Each row was made from one small tree. The marks that hang from a mark follow it in brackets, in the order of their numbers. Every link used is in the known rows. Write each row's tree.
(in the rows, 128 means zero)
Known rows
k160[k222[k609[k116]]]: [137 127 120 108 106 117 135 118 131 158 153 152 146 142 115 134 131 138
 101 157 109 145  95  87]
k473[k531[k116[k609] k191 k222]]: [130  82 129 114 147 119 120 138 109 103 149 131 131 149 130 131  69 105
 118 117 138 108 184 150]
k223[k531[k116] k609]: [126 125 135 130 145 134 138 120 114  88 105 124 142 117 140 124  90 116
 142 137 124 134  96 176]
k157[k223[k531 k609[k116 k222]]]: [138 145 138 124 103 130 146 122 133 153 113 138 128 114 126 137  69 118
 148 136 137 124 135 102]
k223[k157]: [117 154 129 130 106 131 115 124 140 122 128 107 111 137 125 123 200 147
 126 122 127 130 107 118]
k157[k223]: [123 151 132 130 126 127 123 121 132 148 114 135 101 138 127 124  86 139
 134 127 114 115 148  72]
k116[k609]: [121 127 148 122 139 125 119 121 136 126 118 161 162 143 132 124 166 154
 133 132 126  95 134 102]
k223[k157 k531[k116] k609]: [124 133 135 131 125 138 129 132 121  78 112  96 128 106 131 125 142 116
 144 127 138 136  94 181]
k223[k531[k116 k191]]: [111 128 114 125 152 128 134 116 113  84 126  95 118 155 143 127  94 108
 142 118 114 164 123 143]
k191[k531[k223[k157 k609[k116]]]]: [145 149 143 132 123 123 126 130 134 108 121  92 122  96 135 128 243 139
 135 135 152 127  85 138]
k157[k223[k609[k116 k222]]]: [132 147 140 126  95 125 143 131 140 173 116 156 121  94 119 134  65 128
 141 140 132 102 161  83]
k160[k222[k609]]: [126 128 111 120 122 123 125 128 131 150 135 151 150 153 112 134 126 141
  96 152 123 141  89  88]
k222[k609[k116]]: [134 135 121 119 112 122 132 112 136 156 148 148 156 123 126 132 152 140
 127 145  96 121  94  81]
k116[k609[k222]]: [122 128 141 125 113 124 125 133 149 147 121 161 155 132 125 129 148 165
 122 131 160 117 155  90]
k191[k531[k222[k609] k223]]: [156 122 117 137 153 113 118 137 133 167 137 128 141 139 126 137 173 159
  91 136 157 139  84 108]
k157[k223[k531[k116 k222] k609]]: [140 115 135 130 146 128 137 131 111 137 111 135 101 120 128 130   4 112
 135 129 138 105 141 167]
k157[k223[k609[k222]]]: [125 146 131 133 111 130 134 141 139 163 101 151 122 105 118 133  74 129
 139 138 143 104 161  85]
k222[k160 k609[k116]]: [138 122 128 131 105 136 127 118 140 154 152 167 162 114 113 118 153 123
 122 140  65 123  98  84]
k531[k223]: [135 139 130 134 134 124 126 113 130 140 129 138 102 118 137 122 159 164
 121 126 126 131 112 117]
k473[k531]: [127 131 128 126 114 130 118 117 121 116 131 115 145 149 130 127 138 130
 115 125 114 130 110 110]
k473[k531[k116[k609] k191]]: [119 100 139 116 146 120 119 131 111  66 134 124 150 133 135 129  91 102
 135 123 115 124 168 126]
k116[k609[k222[k160]]]: [127 117 148 134 109 140 120 138 151 145 123 187 160 125 114 118 156 149
 118 128 127 117 166  93]
k222[k160]: [122 132 130 138 122 143 120 121 136 136 127 160 133 140 123 111 154 135
 119 124  84 121 127 110]
k157[k223[k531[k191]]]: [114 150 115 125 148 130 128 120 119 117 112 106 112 168 134 136  89  95
 157 115 114 143 141  89]

Which tree is each row?
[109 136 110 128 139 135 142 132 125 117 110 117 160 146 133 142 128 105
 150 129 144 139 128 137] | k223[k531[k191] k609[k222]]
[132 133 136 133  82 137 133 120 150 165 147 161 125 117 117 115 136 148
 110 129  97 140 151  98] | k609[k116 k222[k160]]
[134 122 127 134 144 117 122 133 129 128 131 114 116 154 134 121  93 158
  93 127 148 137 127 141] | k191[k531[k116 k222]]
[113 124 114 129 139 132 145 136 119  96 115 111 140 123 135 136  80 100
 143 128 144 156 142 160] | k223[k531[k116 k191] k609[k222]]
[129 130 125 125 125 122 151 128 131 154 138 134 121  89 136 136 124 130
 146 132 134 136 154 124] | k531[k191 k223[k609[k116 k222]]]
[109 112 135 115 159 120 126 128 124  86 127 141 139 133 137 122 102 122
 143 124 118 117 170 124] | k531[k116[k609] k191]
[136 117 159 128 130 122 117 134 133  95 132 122  91  82 131 117 183 160
 130 120 156 128 145 147] | k531[k116[k609] k223[k157]]
[130 137 135 129 132 128 130 116 120 108 113 117  93 137 134 123  39 125
 137 123 120 148 132 112] | k157[k223[k531[k116]]]
[115 144 123 117 128 135 136 120 120  95 126  91 145 134 135 136 194  88
 168 124 121 127 103 157] | k223[k157 k531[k191] k609[k116]]
[108 135 118 126 163 135 136 123 113 101 106 113 167 156 142 135 141  93
 162 128 122 123  99 152] | k223[k531[k191] k609]
[115 112 112 123 151 119 130 129 120 135 145 122  91 149 135 125  51 128
 116 115 121 130 164 153] | k531[k116 k191 k222]
[110 138 116 125 132 132 125 125 119  68 132  65 103 147 134 128 143 107
 143 109 129 170 115 155] | k223[k157 k531[k116 k191]]
[134 125 127 139 112 147 115 131 131 143 140 124 109 156 114 118 185 125
 112 107 123 134 118 170] | k223[k157 k531[k222[k160]]]
[133 127 139 133  94 142 140 130 145 164 131 176 152  94 116 119 130 128
 126 140 102 113 148 124] | k223[k609[k116 k222[k160]]]
[131 124 116 129 140 124 124 122 112 105 140 102 118 137 136 131 145 114
 128 115 117 149 136 121] | k473[k531[k191 k223]]
[117 150 127 133  94 134 126 146 147 141 115 119 134 105 116 131 180 140
 129 133 161 113 132 126] | k223[k157 k609[k222]]
[149 113 118 137 126 142 121 135 130 173 134 165 134 147 106 131  75 104
 120 128 107 117 127 105] | k157[k223[k531[k222[k160 k609]]]]
[127 120 118 129 148 127 126 146 121 152 134 112  92 111 127 134 175 123
 138 115 158 105 149 178] | k531[k191 k222 k223[k157 k609]]
[132 127 139 136 128 126 128 137 126 102 122 111  88  63 129 120 161 140
 134 129 146 120 119 176] | k531[k116 k223[k157 k609]]
[126 147 137 124  78 130 135 134 148 149 133 122 129  95 117 132 175 142
 134 137 145 117 126 130] | k223[k157 k609[k116 k222]]
[137 139 133 142 160 124 124 132 129 115  99 119 148 116 141 129 188 143
 128 139 153 125  87 134] | k191[k531[k223[k609]]]
[138 127 110 134 142 118 115 137 136 162 135 127 170 166 121 139 157 145
  95 140 145 124  82 100] | k191[k531[k222[k609]]]
[151 117 146 124 119 125 136 116 114 121 139 129 136  90 136 131 146 121
 133 136 118 112 110 149] | k473[k531[k223[k609[k116]]]]
[154  96 135 132 123 117 125 127 113 133 153 121  77 112 131 126  67 143
  90 118 144 141 136 169] | k473[k531[k116 k222 k223]]
[118 100 116 135 144 134 126 135 122 139 150 145  92 140 121 114  62 110
 112 112  97 130 178 157] | k531[k116 k191 k222[k160]]
[147 132 127 138 150 116 120 127 131 154 129 118 106 153 136 127 158 171
  94 124 164 139 111 132] | k191[k531[k222 k223]]
[124 112 107 121 133 126 121 129 112 139 149 112 126 176 128 137  98 107
 112 116 123 120 155 131] | k473[k531[k191 k222]]
[109 131 117 126 146 135 131 136 114  63 113  79 126 123 134 129 145  89
 159 119 134 143 117 179] | k223[k157 k531[k116 k191] k609]
